Each row comes from the steps of one walk. Every step used is in the known rows, and no mark comes twice. Write the walk behind each row, first mark first.
Known rows:
X > J > L > Z > A > Y: [ 0.89  0.35 -2.08 -6.66  0.00  1.21 -3.76  0.66 -2.88 -0.35 -3.73 -0.54
  0.75  3.44 -0.80  2.69  2.42  2.89  1.67  2.78 -0.22  1.89 -4.20  0.37
  2.56]
Z > A > J > L > Y > X > R: [ 0.68  0.00 -1.18 -4.36  5.88 -0.50 -3.12  1.14 -1.18  0.21 -2.51 -0.17
 -0.14  0.24 -5.43  1.73 -0.69  1.55  1.46  0.14 -0.59  3.37 -2.06 -0.68
  1.52]
R > W > U: [-1.31 -0.53  2.51 -3.38  5.43 -0.17 -5.81 -2.14  1.32 -1.85  0.73 -0.45
 -0.93 -0.47 -1.26  0.12  4.77 -0.77  3.41 -0.33 -1.62  0.86 -2.94  1.50
 -5.04]
A > J > L: [-0.21  2.46 -2.60 -2.71  3.13  2.99 -2.85 -0.82  1.02  0.08 -3.05 -0.54
  0.00 -0.54 -0.98  0.94  0.37 -1.01  2.55  2.58 -0.81  3.82  0.39  3.16
  2.41]
A > Y > X > J: [ 0.09  2.88  2.21 -5.18  2.33  3.33 -0.41  0.34 -1.43 -1.02 -4.56 -0.17
 -0.96  3.82 -2.69 -3.59  1.42  1.25  2.22  0.19  1.35 -0.59 -0.49  1.39
  2.85]
Y > X > J > L > U > W: [-0.21  1.32 -0.61 -2.85  2.96  4.64 -0.83 -2.55 -0.95 -1.21 -0.74 -1.75
 -0.44  0.17 -6.26 -0.08  4.78  2.63  3.00 -2.04  1.55  0.82  1.39 -0.97
  4.68]
J > L > Z > A > Y > X > R > W: [ 1.33  0.44 -0.29 -6.81  3.50 -2.80 -5.75 -0.75 -0.82 -1.42 -2.41 -2.38
 -1.59  1.40 -3.29  1.83  1.33  2.59  6.32  0.00  0.53  2.61 -5.15  0.15
 -1.97]
R > W: [-0.15  0.69  1.17 -2.09  4.67 -0.63 -3.72 -1.43  1.95 -1.53 -0.92 -1.62
  0.23 -0.70 -0.71 -0.82  1.70 -1.67  3.27 -0.56  0.08  1.13 -1.50  2.26
 -3.04]
A > Z: [ 1.77  0.07  1.16 -4.41  1.29  1.58 -5.09  0.49  0.60 -0.42 -1.12  2.25
  1.45 -0.18 -0.92  0.45  0.33  0.69  1.55  2.91  1.75  0.82  2.26  2.61
  0.35]
A > J: [-1.81  3.70 -0.34 -3.05  3.15  2.73 -4.09  0.65  0.56  0.05 -1.83 -0.59
  2.03  0.15  0.51  0.53  0.96 -1.94  0.61  2.73 -0.24  2.18  1.66  2.15
  0.49]
J > L > Y: [ 2.06 -1.70 -2.61 -0.81  3.23  2.88 -1.27 -1.46 -0.72  0.35 -2.17  1.62
 -0.25 -0.44 -5.08  0.33  0.56  0.36 -0.33  0.71 -0.56  0.89 -2.30  1.05
  0.77]
Z > L > U: [-1.59 -1.29 -3.27 -3.44  0.00  1.62 -0.87  1.84 -0.04  0.31  4.25 -2.72
  0.22  0.52 -2.10  2.96  3.71  2.03 -0.62 -0.06 -2.55  0.97 -1.15 -0.52
 -1.60]
A > Y: [-0.24  1.61 -0.87 -4.63  3.02  1.65 -2.81 -1.68 -0.35  1.06 -2.25  0.36
  0.99  1.76  0.57 -0.51  1.14 -0.26  0.37  2.40 -0.22  1.08 -0.55  0.47
 -0.97]
Z > A > J > X > R > W: [-2.01 -1.10  1.54 -5.34  5.64 -2.62 -4.06  1.47  2.25 -1.69 -1.03 -2.14
 -0.01 -2.67 -1.82  1.83  1.56 -0.65  3.15  0.62 -1.74  3.46 -2.33 -0.67
  0.55]
Y > X > R: [ 0.22  0.27  1.97 -3.60  4.95 -1.32 -1.57 -0.18 -0.74 -0.10  0.44  1.13
  0.09  0.25 -3.65 -3.12 -1.62  1.85  2.86 -1.69  2.00  1.09  0.33 -0.16
  0.22]
Z > A > J > X: [-1.76  0.88 -1.70 -3.88  4.18  0.90 -1.74  2.76  2.56 -0.56  0.53  0.14
 -0.84 -0.68 -2.39  2.42  1.49  0.78 -0.65  0.22 -4.07  2.39  2.00 -0.37
  3.88]
L > Z: [ 0.32  1.08  0.47 -2.83 -0.82  2.23 -4.04  0.49 -2.28 -0.36  0.69  1.30
  1.11  1.47 -2.51  0.51  1.47  1.85  1.32  1.09  1.18 -0.50 -0.33  1.74
 -1.01]
A > Z > L > Y > X > R: [ 1.50 -1.95  2.04 -5.89  2.73 -1.16 -3.49  1.77 -0.65 -0.80  0.02  0.76
 -0.65  0.20 -6.37 -0.01  0.24  2.49  1.74  0.75  2.02  0.51 -1.16  0.25
 -0.98]
Z > A > Y > X > R: [ 0.47 -0.02 -0.28 -6.24  5.66 -2.88 -2.81  0.03 -1.23  0.54 -0.82 -0.02
 -0.10  2.13 -1.81 -0.51 -1.12  2.41  1.90 -0.64  0.25  2.01 -1.26 -2.11
 -0.15]
Z > A > J > X > R > W > U: [-3.31 -1.89  2.94 -6.38  6.60 -2.34 -6.20  0.81  1.30 -1.69  0.31 -1.19
 -1.23 -1.88 -2.12  3.02  4.39  0.12  3.15  1.05 -3.41  3.31 -3.58 -1.27
 -1.57]
A > Z > L: [ 0.95 -0.87 -0.29 -5.69  1.10 -1.32 -3.96  1.83  2.24 -0.67  1.91 -0.25
 -0.41  0.36 -1.29  1.72  2.27  1.65  1.73  1.63  0.11  1.51  1.27  2.40
 -1.15]

Which walk is each row?
[ 1.94  0.93 -2.20 -5.11  3.65  0.91 -0.29  0.23 -0.52 -0.88 -4.12 -1.03
 -2.28  3.20 -2.98 -0.66  1.06  2.78  3.31 -0.75 -1.00  2.23 -1.97  1.10
  4.77]  Z > A > Y > X > J > L
[ 0.68  0.09 -4.28 -2.67  4.21  2.31 -3.51  0.92 -0.08  0.17 -2.83 -0.29
  0.66  0.03 -3.21  4.10  1.21 -0.13 -1.03  2.10 -2.41  2.93 -2.29  0.51
  1.38]  Z > A > J > L > Y
[ 1.74  1.88  0.66 -3.37 -1.45  3.90 -1.59  0.87 -3.02 -1.78 -3.04  0.65
 -1.54  2.58 -5.76 -1.40  1.76  3.85  4.56  0.10  2.09 -0.42 -1.52  3.02
  3.88]  Y > X > J > L > Z
[ 1.87  0.80 -1.69 -2.51 -1.12  2.32 -3.34 -0.61 -1.83 -0.28 -0.61  0.99
 -0.08  0.81 -3.51  1.06  1.01  2.66  2.78  1.57  0.77  1.10 -1.42  2.34
  1.00]  J > L > Z
[ 1.82 -0.84 -3.85 -3.51  1.40 -0.97 -3.87  1.07 -1.36 -0.55  1.43  0.23
  0.06  1.49 -2.44  3.73  0.95  3.64  1.25 -0.08 -1.14  2.13 -2.15  0.55
  0.87]  J > L > Z > A
[ 1.87  0.55 -1.57 -4.27  1.04  0.29 -2.09  2.29 -2.26 -2.09 -0.78 -0.26
 -1.35  3.16 -4.65  1.39  1.56  4.84  2.79 -1.43 -0.50  0.88 -1.82  1.10
  3.42]  Y > X > J > L > Z > A
[ 1.40 -1.57  3.07 -6.22  3.77 -2.35 -5.41  0.94  1.41 -2.25 -1.24 -1.66
 -1.30 -0.71 -5.37  0.49  1.86  0.86  4.75  0.32  1.70  0.88 -3.20  1.21
 -3.89]  A > Z > L > Y > X > R > W
[ 0.21  1.11  1.52 -6.97  3.69 -2.92 -6.43  0.04 -1.12 -1.31 -1.41 -2.29
 -0.25  1.87 -2.26  1.26  1.54  1.94  4.84  0.10  1.07  1.34 -4.26 -0.42
 -3.64]  L > Z > A > Y > X > R > W
[-0.17 -2.62  4.44 -7.07  4.19 -1.94 -7.53  0.43  0.76 -2.60  0.44 -0.70
 -2.35 -0.30 -5.96  1.62  4.93  1.47  4.41  1.00 -0.14  0.73 -4.65  0.35
 -5.93]  A > Z > L > Y > X > R > W > U
[ 0.81  3.35 -2.09 -5.79  2.14  0.37 -4.34  0.89 -1.34 -0.51  0.26 -0.07
 -1.60  4.57 -2.60  1.65  1.41  3.88  1.16 -0.63 -1.19  0.01 -0.14 -0.51
 -1.02]  L > Z > A > Y > X
[ 1.38 -1.19 -1.72 -4.11  0.38 -0.14 -2.88  2.02 -2.37 -1.40 -1.17  0.03
  0.42  2.22 -2.50  2.75  1.84  3.53  1.68  0.31 -0.32  1.87 -3.00  1.19
  3.41]  X > J > L > Z > A
[-1.95 -0.16 -1.63 -3.44  3.26  0.87 -2.39 -2.04  1.00 -0.33  4.98 -3.40
  1.04 -0.64 -3.19  2.73  6.17  1.54  0.10 -1.73 -0.48  1.31  1.66 -2.35
 -0.76]  Z > L > U > W
[ 2.66  0.79 -2.36 -0.94  4.06  3.04 -0.68 -1.00 -0.07 -0.48 -1.42  1.16
 -2.65  1.11 -7.58 -1.25 -0.12  2.08  1.09 -2.07 -0.51 -0.12 -0.37  1.18
  1.07]  J > L > Y > X
[ 1.36 -2.25 -0.43 -4.46  0.94  0.89 -3.86  1.60  0.70 -0.57  0.17  0.56
  0.17  0.47 -4.24  2.60  2.47  0.93 -0.89  2.35 -0.23  0.48 -1.03  1.29
 -1.85]  A > Z > L > Y
[-0.05  3.22 -1.79 -3.62 -1.23  4.07 -5.23  0.58 -1.79 -0.24 -2.40  0.15
  0.53  0.75 -2.48  2.34  1.54  0.94  3.19  3.75  0.51  2.34 -0.83  3.22
  1.31]  A > J > L > Z
[-0.77 -2.82  2.20 -3.58  3.34 -1.09  0.17  0.27  0.26  0.17  0.67  2.18
 -0.21 -2.34 -4.25 -1.90 -0.57  1.57  1.32 -0.29  0.19  1.46 -0.11 -1.37
  3.12]  J > X > R
[ 1.35 -0.20  2.71 -5.23  0.77  2.69 -1.55  3.28 -0.60 -2.49 -2.72  0.06
 -1.16  2.57 -6.32 -1.04  2.81  1.92  1.45  0.64  1.46 -1.31 -0.71  2.05
  1.86]  A > Z > L > Y > X > J
[ 0.60  0.84  2.48 -2.15  2.81  4.00  0.15  1.68 -2.08 -1.70 -3.86  0.78
 -0.12  2.57 -6.31 -3.19  1.50  1.06  0.21 -1.10  1.48 -2.05 -0.61  1.27
  2.49]  L > Y > X > J
[ 1.58 -1.78 -0.20 -1.64  2.02  3.98  0.01 -0.20 -2.02 -0.62 -5.07  1.08
  0.38  0.43 -5.48 -0.93  1.41  0.13  0.08  1.53  0.65  0.60 -3.43  1.54
  3.36]  X > J > L > Y
[ 1.59  2.21 -3.90 -2.82  5.44  2.17 -2.76  1.05  0.29 -0.81 -2.13 -0.35
 -1.93  1.55 -5.98  2.40  0.40  1.42  0.39 -0.84 -2.38  1.89 -0.22  0.54
  1.31]  Z > A > J > L > Y > X
[ 0.18  1.80  0.64 -5.91  3.77  0.76 -0.98  1.51 -0.97 -1.23 -3.35 -0.73
 -0.56  4.22 -1.84 -1.55  1.71  2.29  1.33 -0.54 -0.20  0.23 -0.79 -0.01
  2.93]  Z > A > Y > X > J
